Each row was made from one walk, in order. Every step used is in the known rows, and no mark comes twice. Write each row's walk.
(in the rows, 128 means zero)
Known rows:
bebus kamod soku: [139 149 156 103  95 127 150  89 115 138 127 135 107 140 164 169 133 129
 117 147 109 147 151 167]
vefedev kamod soku: [126 120 191  96 111 123 135 100 134 125 120 142 118 135 161 113 135 142
 144 139 125  57 151 155]
pobe romi: [142 116 145 123 121 133 160 117 133 134 144 131 116 154 161 132 138 135
 129 145 103  85 151 159]
nefo lizimu pora bebus kamod: [134 134 137 141 111 134 150 123 132 143 104 140 109 122 140 158 117 130
 100 171 113 103 133 144]
nefo soku: [128 105 102 114 117 122 168  91 107 134 134 133 128 138 170 129 136 142
 118 154 115  79 140 153]
vefedev kamod soku pora bebus: [110 125 171 119 108 129 107  93 131 142  57 141 121 122 163  58 123 139
 151 135 126  37 139 158]
nefo lizimu pora: [136 105 158 108 123 129 173 128 124 137 131 144 115 120 142 118 129 154
  91 170 121  71 141 143]
lizimu pora bebus kamod: [128 145 145 145 116 131 135 127 124 145  92 129 113 105 150 151 121 120
 125 166 119  94 123 156]
nefo pobe romi: [148  95 137 121 117 139 167 109 133 133 135 130 116 138 171 122 138 141
  84 150 113  91 157 144]
soku nefo lizimu pora: [125  96 163 119 110 130 164 124 128 146 162 150 126 121 142  77 137 163
  82 154 136  57 137 135]
soku nefo: [117  96 143 126 114 122 143 104 124 137 161 138 122 141 155  67 137 145
 109 138 130  84 136 150]
vefedev kamod lizimu pora soku nefo: [104 129 191 116 122 124 149 109 139 150 136 139 135  83 149   6 134 137
 130 136 137  21 120 139]
bebus kamod lizimu pora soku nefo: [116 154 158 120 104 126 162  96 125 165 141 132 123  83 151  57 132 127
 106 146 122 117 124 152]
kamod lizimu pora soku nefo: [111 122 165 116 126 124 174  99 126 156 142 134 116  72 150   4 134 141
 118 141 132  69 115 144]
bebus kamod soku pora: [135 145 156  94  90 129 138  82 107 155  87 140 119 132 166 107 128 142
 121 146 111 137 161 173]
nefo soku pora bebus kamod: [117 131  86 139  97 128 132  79 105 156  73 131 135 134 168 115 116 130
 123 153 102  98 141 163]
kamod lizimu pora bebus: [114 125 159 137 149 120 152 123 130 140 133 127  95  61 158  92 126 124
 119 162 120  49 112 135]
pora bebus kamod soku: [127 146 145 133 103 129 133  85 126 136 109 129  97 136 165 158 124 122
 125 146 109 147 131 162]
bebus kamod: [136 134 141 115 108 125 145 104 121 136 122 130 117 152 158 138 127 122
 111 157 106 135 152 164]
vefedev kamod: [121 112 175 108 123 122 129 118 136 126 126 136 128 151 156 111 131 134
 124 148 121  43 148 152]
vefedev kamod soku nefo pobe: [118  90 182 108  94 133 133  85 136 130 158 147 126 137 172  55 140 154
  82 128 152  58 148 132]
nefo lizimu pora soku: [132 117 144 104 118 133 187 109 123 146  86 142 118 116 140  72 123 154
 106 163 121  83 127 150]
nefo lizimu pora soku kamod: [139 129 149 105 116 129 169 100 126 158  59 134 122 108 131  47 123 158
 100 166 120  62 145 148]
soku pora lizimu: [136 106 172  86 123 122 151 106 121 141 123 137 122 119 168  46 131 142
 129 162 105  29 153 162]
bebus kamod lizimu pora: [134 150 168 111 118 118 156 123 124 150 144 128 106  72 156 119 132 123
 109 167 110 108 139 149]
bebus kamod fari: [119 141 157 129  89 122 146 113 112 137 112 135 102 151 161 126 125 120
  88 154 125 130 151 163]

Which walk is each row?
[116  97 122 115 103 131 171  79 132 143 132 145 120 164 146  35 126 151
  84 136 123 104 135 145]
pora soku nefo lizimu
[132 107 130  88 117 119 158  87 108 143 127 138 139 114 177  70 134 149
 131 163 101  26 152 157]
nefo soku pora lizimu
[131 157 158 135 104 135 138 110 120 148  98 135 105  98 155 169 127 125
 139 159 120 114 121 158]
lizimu pora bebus kamod soku
[115 140  96 134 108 118 136  70 114 156 104 127 121  87 178  97 117 122
 112 154  96 102 142 149]
nefo soku pora bebus kamod lizimu
[116 119 145 121 115 128 128  86 117 149  61 136 106 114 164  78 121 142
 139 140 119  82 130 163]
kamod soku pora bebus
[113 107 130 134 124 127 130 102 120 146  65 132 116 122 158  64 116 131
 124 148 118  71 135 158]
soku pora bebus
[105 115 190 125 103 121 130 124 127 126 108 141 113 153 159  84 130 129
 106 143 140  31 148 151]
vefedev kamod fari
[130 160 157 108 119 125 172 103 122 157 104 126 111  75 153  91 125 120
 123 159 108 126 129 158]
bebus kamod lizimu pora soku
[114 106 132 122 112 128 161  85 122 145 108 134 127 154 151  32 130 140
 113 132 130  92 124 159]
pora soku nefo
[139  94 161 122  93 143 160  85 135 140 174 139 114 140 176 104 149 156
  92 128 134 104 149 140]
kamod soku nefo pobe romi
[120 125 136 137  79 131 138  76 138 141 152 146 103 154 157 137 127 142
  93 138 118 138 137 142]
pora bebus kamod soku nefo lizimu
[129 130 131 107 121 124 151  81 119 149  54 121 118 139 146  54 122 136
 124 152 114  80 144 163]
pora soku kamod
[136 136 170 113  77 135 158 101 124 153 169 154 120 120 147 130 140 160
  91 150 132 129 144 144]
bebus kamod soku nefo lizimu pora
[122 137 162 116  98 127 169 109 114 158  46 138 110 126 135  31 121 156
  79 164 135  53 146 147]
nefo lizimu pora soku kamod fari
[114 141 189 102 134 122 156 112 138 145 102 133 124  82 150  45 129 130
 141 150 123  23 127 147]
vefedev kamod lizimu pora soku
[121  96 142 124 111 139 167  98 116 154  97 138 131 105 157  20 133 152
  79 147 151  84 121 141]
lizimu pora soku nefo pobe
[133 140 156 109 126 127 158 103 114 161  47 124 127 104 138  59 126 145
 131 161 126  56 138 162]
lizimu pora soku kamod
[132 137 178 109 139 112 147 114 126 151 126 122 109  54 152  70 132 138
 110 168 121  39 146 140]
soku kamod lizimu pora
[131 134 139 107 128 111 159  99 113 153 129 125 127  52 164  84 136 150
 110 168 114  37 149 134]
nefo soku kamod lizimu pora
[125 133 144 101 133 113 157  73 131 152  92 116 104  99 156  36 123 130
 114 151 105  83 145 150]
pora soku kamod lizimu
[122  89 142 118 107 124 156 100 133 134 175 146 117 162 149  68 134 155
  78 142 124  87 142 137]
soku nefo lizimu
[126 126 122 107 126 107 150  74 118 143 144 120 119  84 174  81 134 141
 106 158 105  62 158 139]
nefo soku kamod lizimu
[127 128 146 112 127 132 174 114 114 147  72 132 123 110 145  71 126 138
 134 157 126  77 121 163]
lizimu pora soku
[115 109 161 136 104 135 151 103 133 143 141 150 108  99 146  95 133 161
 101 145 140  71 116 133]
kamod soku nefo lizimu pora bebus
[148 146 176  79  92 124 144  83 118 146 122 142 119 110 174 103 131 137
 137 158  97  95 162 172]
bebus kamod soku pora lizimu
[132 116 114 112 115 118 147  80 111 142 101 124 132 132 165 115 132 151
 116 158 111  56 160 149]
nefo soku kamod
[129 107 177 107  98 133 169 107 124 146 162 155 117 118 148  97 145 170
  97 144 140  83 135 136]
kamod soku nefo lizimu pora
[139 117 178  72 110 123 153  90 118 140 126 145 114 110 173  63 135 150
 139 155 107  50 152 166]
kamod soku pora lizimu
[122 136 163 135 146 116 132 112 134 150 102 118  99  49 150  70 123 131
 116 165 117  32 129 135]
soku kamod lizimu pora bebus
[117 126 131 128  98 117 148  92 100 144  88 129 119 137 169  91 133 148
  99 157 133  50 161 149]
nefo soku kamod fari
